Each row was made from one small tree. Brackets hold a mark, then the marks that hang from it, in alphabetical order. Every link used is in the known rows. Write each row's tree.
Known rows:
(Z A L (P D R U)): [ 4.904  1.352 -3.008  0.691  2.239  1.713  3.654  2.938 -2.539  2.207
  7.603  5.745 -1.139 -1.692  0.918 -3.208 -1.083 -4.332  2.126  3.355
  1.515 -0.627  3.912 -5.426]
(R (L U) (P Z)): [-0.160  1.319  2.745  1.599 -1.980 -1.551  4.916  3.077 -0.392  4.304
  2.191  3.946 -1.966  0.396 -0.713 -2.120  0.099 -1.038  3.885  1.960
 -0.502  4.359  3.652 -5.161]
(U C (P D R (Z L))): [ 2.721 -1.798 -2.718 -0.337 -0.336 -0.111  3.966  1.710 -0.269  3.629
  2.165  5.293  1.856 -0.292  0.471 -0.480  2.782 -1.124  2.511  5.215
  3.084  0.875  4.797 -2.944]
(C (U (P R (Z (A D) L)))): [ 4.335 -0.291 -2.505  0.968  1.009  0.082  5.326  3.240 -0.894  3.517
  3.115  4.614 -2.386 -2.071  0.327  0.535  0.371 -2.133  2.736  3.326
  1.978 -0.256  4.528 -3.115]
(R P): [ 0.797  0.592  1.390  1.228  0.155 -3.400  5.600  3.150  1.963  6.571
  1.653  4.214 -0.780 -0.023  0.000  1.333  1.709  0.416  2.676  0.747
 -0.399  3.005  4.364 -2.292]
(U C (P R (Z (A D) L))): [ 3.390 -1.054 -3.680  0.326  1.818  0.733  4.366  1.886 -0.058  3.214
  0.712  4.089 -1.014 -2.561  0.432 -0.861  2.014 -1.338  2.796  5.445
  3.029  0.067  5.393 -4.597]
(Z (A D) (L (R P) (U C))): [ 1.083 -0.198 -4.164  1.675  1.287  0.137  5.726  1.388 -1.914  4.531
  5.258  2.886 -3.662 -2.058  1.217 -2.367 -0.031 -3.398  2.212  1.877
  3.285  1.364  4.893 -3.591]
(R L (P D U Z)): [-2.421  0.252  1.380  2.269 -2.249 -2.247  2.430  1.521 -3.278  3.750
  2.942  4.441 -1.526  1.260  1.194 -0.058  3.705 -2.318  1.808  3.126
 -0.839  1.536  3.510 -6.766]
(L R (Z A)): [ 4.037  0.332 -2.050  0.317  0.825  1.592  6.835  3.162 -1.331  3.357
  4.006  2.138 -5.866 -2.452  1.599 -0.791  1.682  1.605  4.121  2.396
 -0.385  2.842  4.420 -3.946]
(L U (Z (A D))): [ 4.932  0.528 -1.367  1.231  0.858  1.855  7.325  3.881 -1.384  3.206
  4.968  0.827 -2.129 -2.033  2.108 -1.545  1.095  1.669  2.150  0.956
  1.535  3.211  4.274 -2.990]
(C (U (P D Z))): [ 1.701 -1.598 -0.801  0.594 -1.977 -2.054  5.938  2.399 -1.319  3.834
  4.262  4.521  0.207 -0.953  1.882  3.083  2.877  0.306  1.487  1.961
  2.697  1.835  4.233 -1.450]
(D A (L U)): [ 2.865  2.471 -2.941  1.233 -1.216  2.195  7.376  2.550 -2.078  4.096
  5.334  2.092 -0.269  0.293  2.033 -2.084  1.844  2.321 -2.322  0.100
  0.486  5.015  3.249  1.332]
(A (D (L (U P)))): [ 4.445  2.017 -2.641  2.042 -1.279 -2.173  7.190  3.850 -1.217  5.421
  3.532  2.304 -0.370 -1.343  2.079 -1.092  3.925  2.291 -1.086  0.579
  3.193  1.906  3.872  1.529]
(U C): [ 2.806 -2.718 -1.323  0.136  0.558 -1.507  6.403  0.835  1.433  5.783
  1.412  3.449  1.199 -0.897  0.982  0.796  2.810  0.581  1.986  1.416
  1.983  3.678  5.628 -1.603]
(L R (U C (P D)) (Z A)): [ 1.758 -2.053 -4.675  0.192 -2.506  1.290  6.415  2.490 -3.875  1.828
  4.810  1.221 -2.579 -2.982  3.286 -0.445  2.916  1.499  2.618  3.201
  4.171  1.758  4.238 -0.836]
(R (L U) (P (D A) Z)): [-3.318  1.363  1.374  2.501 -2.805 -0.093  4.378  2.023 -2.902  3.303
  4.301  3.728 -2.176  2.111  1.116 -1.352  1.779 -0.383  1.186  2.629
 -0.246  4.290  3.224 -4.883]
(L U): [ 4.968 -0.412 -0.580  0.458 -1.247 -0.417  7.838  2.843  1.164  4.604
  5.180  3.566  1.634 -0.793  1.463 -1.047 -0.579  1.196  2.032 -0.823
  1.284  4.519  4.302  0.059]
(A (D (L R (U P)))): [ 4.173  2.216 -4.036  2.305 -1.860 -1.838  7.782  3.753 -1.833  5.103
  4.163  2.000 -2.860 -1.529  2.206 -1.785  4.053  2.051 -0.433  1.054
  3.107  1.693  3.816  1.767]
(U (P D)): [ 2.218 -0.926 -1.039  0.627 -2.493 -3.624  5.736  2.810  0.009  5.119
  3.708  5.299  0.979 -1.078  2.955  2.262  3.675  2.241  1.311  1.296
  2.473  1.413  4.378 -0.038]
(C (U (P (R L) (Z A)))): [ 3.454 -1.005 -0.594  1.042 -1.198 -0.716  4.848  2.976 -1.691  2.865
  1.022  5.058 -3.424 -2.136 -0.106  0.648  0.259 -0.695  4.016  3.587
  0.514  0.235  4.355 -2.749]
(U C (P D (R L) (Z A))): [ 1.810 -2.280 -1.932  1.167 -1.003 -0.421  3.278  1.014 -2.604  2.037
  0.163  5.186 -1.578 -1.778  0.969 -0.476  3.177  0.658  3.086  6.133
  2.381 -0.607  5.033 -3.888]
(C (U (P D (R L) (Z A)))): [ 2.893 -1.396 -0.903  1.581 -1.588 -0.841  4.293  2.449 -3.232  2.449
  2.642  5.645 -2.830 -1.425  0.725  0.928  1.334 -0.351  3.081  3.933
  1.304 -0.771  4.210 -2.464]
(C (U (P R (Z A L)))): [ 4.660 -0.604 -2.054 -0.164  0.330  0.693  5.138  3.120 -0.695  3.014
  3.300  5.380 -1.502 -2.327 -0.065  0.512 -1.010 -2.082  3.552  3.153
  1.229  0.439  4.282 -2.736]

Write each row's tree:
[ 4.467 -1.678 -1.275  0.727 -1.533 -2.583  6.378  3.917  0.872  5.325
  1.456  4.621 -0.149 -1.044  0.137  2.375  1.079  0.067  2.899  1.421
  1.159  0.808  4.477  1.777]  (C (U (P R)))
[ 0.200  0.004 -1.611  0.328 -0.212  2.255  6.775  3.377 -1.614  3.175
  5.573  0.138 -0.156  0.240  1.351 -1.670  2.924  0.049  1.099  2.997
  3.532  5.989  4.073 -3.120]  (L (U C) (Z (P (D A))))
[ 0.569 -2.044 -0.542  0.739 -3.843 -1.592  4.929  1.421 -2.292  3.361
  2.700  4.099  0.599 -0.755  1.846 -1.094  2.703  0.002  2.269  2.972
  3.421  3.040  4.386 -2.629]  (R (L (U C (P D Z))))
[ 4.232  2.144 -1.442 -0.035  0.924  1.316  6.856  4.388 -1.650  4.128
  3.477  0.164 -0.864 -1.259 -0.574 -3.711  2.965  0.563  1.094  2.646
  3.196  5.025  3.677 -1.623]  (D (L (U C) (Z P)))
[ 5.303  0.161 -1.585  0.070  2.221  3.072  6.564  4.445 -0.425  2.094
  3.009  0.833 -1.741 -2.456 -0.999 -3.544 -0.543 -0.197  4.377  3.888
  2.478  3.329  4.542 -3.397]  (L (U C) (Z A (P R)))
[ 1.420  1.236 -4.439  1.960  0.736  1.679  4.421  2.138 -3.381  3.040
  4.074  2.151 -0.236  0.858  0.920 -2.073  4.612 -1.149 -2.049  4.450
  1.956  1.423  3.755 -1.502]  (Z (P (D A L) R (U C)))
[ 0.823 -2.134 -4.734 -0.032 -0.578  2.051  4.102 -0.709 -3.474  2.481
  6.753  3.671  0.628  0.047  2.653 -1.267  3.273 -4.112  0.782  3.656
  2.387  2.229  4.450 -6.057]  (P D (U C) (Z (L R)))
[ 2.147  2.840 -1.584  1.748 -0.105 -2.142  6.110  3.069 -1.233  6.020
  2.512  3.292 -4.244 -0.354 -0.091 -1.224  3.373  1.168  0.986  1.679
 -0.219  2.166  3.591 -0.367]  (D (L (R P)))
[-0.886  1.276  3.229  1.567 -0.689 -2.762  4.037  2.630  0.136  5.298
  0.389  4.699 -3.366  0.414 -0.954 -0.671  1.922 -0.896  4.105  2.968
 -1.424  3.564  4.077 -6.630]  (R L (P Z))
[ 0.277  0.788 -4.289  3.061  0.302 -2.217  5.286  1.577 -2.811  5.896
  1.734  0.924 -3.177 -0.205  1.380 -0.484  6.602 -0.864 -1.215  2.459
  1.848  0.669  4.367 -1.338]  (A (D (L (R (P (U C))))))
[-1.061 -0.477 -6.348  1.367 -1.584  3.007  4.664  0.598 -6.617  2.884
  4.999 -0.145 -2.005  1.139  3.815 -0.470  7.761  0.096 -3.041  3.630
  1.279  2.457  3.419 -1.522]  (P (D A (L R Z)) (U C))
[ 5.251  0.549  0.126  2.187  1.315  0.301  4.933  3.941 -1.271  4.392
  0.417  3.251 -5.210 -0.432 -0.278 -2.462  2.181  0.697  4.143  3.846
 -1.374  0.677  4.581 -4.216]  (P (R (L (Z (A D)))))
[ 4.655 -0.708  0.502  2.101 -1.007 -1.736  4.626  2.412 -1.085  4.974
  2.552  6.244 -1.309  1.539  0.174 -1.781  1.926  0.754  2.930  2.734
 -0.552  0.605  4.402 -1.342]  (P D (R L))
[ 5.463  0.189  0.661  1.072  0.665  0.840  4.707  3.809 -1.043  3.878
  0.617  4.045 -4.335 -0.664 -0.680 -2.529  0.761  0.736  5.015  3.580
 -2.053  1.362  4.307 -3.866]  (P (R (L (Z A))))
[ 4.130 -1.027 -0.877  0.470 -1.031 -1.058  6.193  3.680  0.788  3.949
  1.488  4.313 -0.534 -1.071 -0.285  1.778  1.012 -0.004  3.294  2.768
  0.892  1.541  4.386 -0.814]  (C (U (P R Z)))
[ 0.555  0.576 -4.538  0.633 -2.580  0.798  6.561  2.035 -2.334  4.098
  2.884  1.537  0.766 -0.773  2.526 -0.544  3.777  2.156 -2.535  1.650
  2.967  4.152  3.698  2.332]  (D A (L (U C P)))
[-0.399  0.187  2.007  2.421 -3.037 -3.455  4.548  2.636 -2.042  5.407
  3.952  4.906 -1.089  1.228  0.743 -1.189  1.307 -0.538  2.359  0.783
  0.649  2.375  3.584 -1.956]  (R (L U) (P D))
[-1.262 -1.816 -1.218  1.136 -0.607 -2.603  4.191  1.331  0.068  5.607
  0.996  2.570  1.340 -0.197  1.064  1.967  3.451 -2.012  1.189  1.441
  0.624  2.116  4.606 -2.750]  (R (P (U C)))
[ 3.378  0.155 -4.792  0.539 -2.732 -0.848  7.184  2.410 -2.156  4.379
  3.098  2.109 -1.030 -2.110  1.618 -1.821  3.306  1.590  0.224  1.763
  3.758  2.581  3.994  2.687]  (D (L R (U C P)))
[ 2.003 -0.792 -2.885  0.463  1.854  0.211  5.121  1.506 -1.253  2.683
  3.912  2.721 -0.936 -3.701  1.627 -0.402  1.281 -2.257  1.754  2.550
  2.756  1.929  5.083 -5.347]  (Z A (P (U C)))
[ 4.140  1.241 -1.517  0.609  3.204  1.670  5.510  1.567 -0.436  3.371
  5.234  4.518 -2.398 -2.110  1.350 -1.794  0.387 -1.409  2.197  2.644
  1.203  2.453  4.863 -7.621]  (P (Z (A D) L))
[ 3.218  1.046 -3.815  1.782  0.071  4.713  5.756  1.307 -3.382  1.615
  4.446  2.230  0.714  1.800  0.659 -3.224  2.962  2.099 -1.808  4.378
  1.296  2.981  3.610 -0.482]  (P (D A (L (U C))) R Z)
[-0.922 -1.196  1.227  1.573 -2.154 -3.183  4.734  2.035 -0.524  5.938
  0.756  3.461 -0.786  0.233 -0.387 -1.157  1.258 -1.611  3.209  1.440
  1.106  3.557  4.451 -2.265]  (R (L (U C)) P)
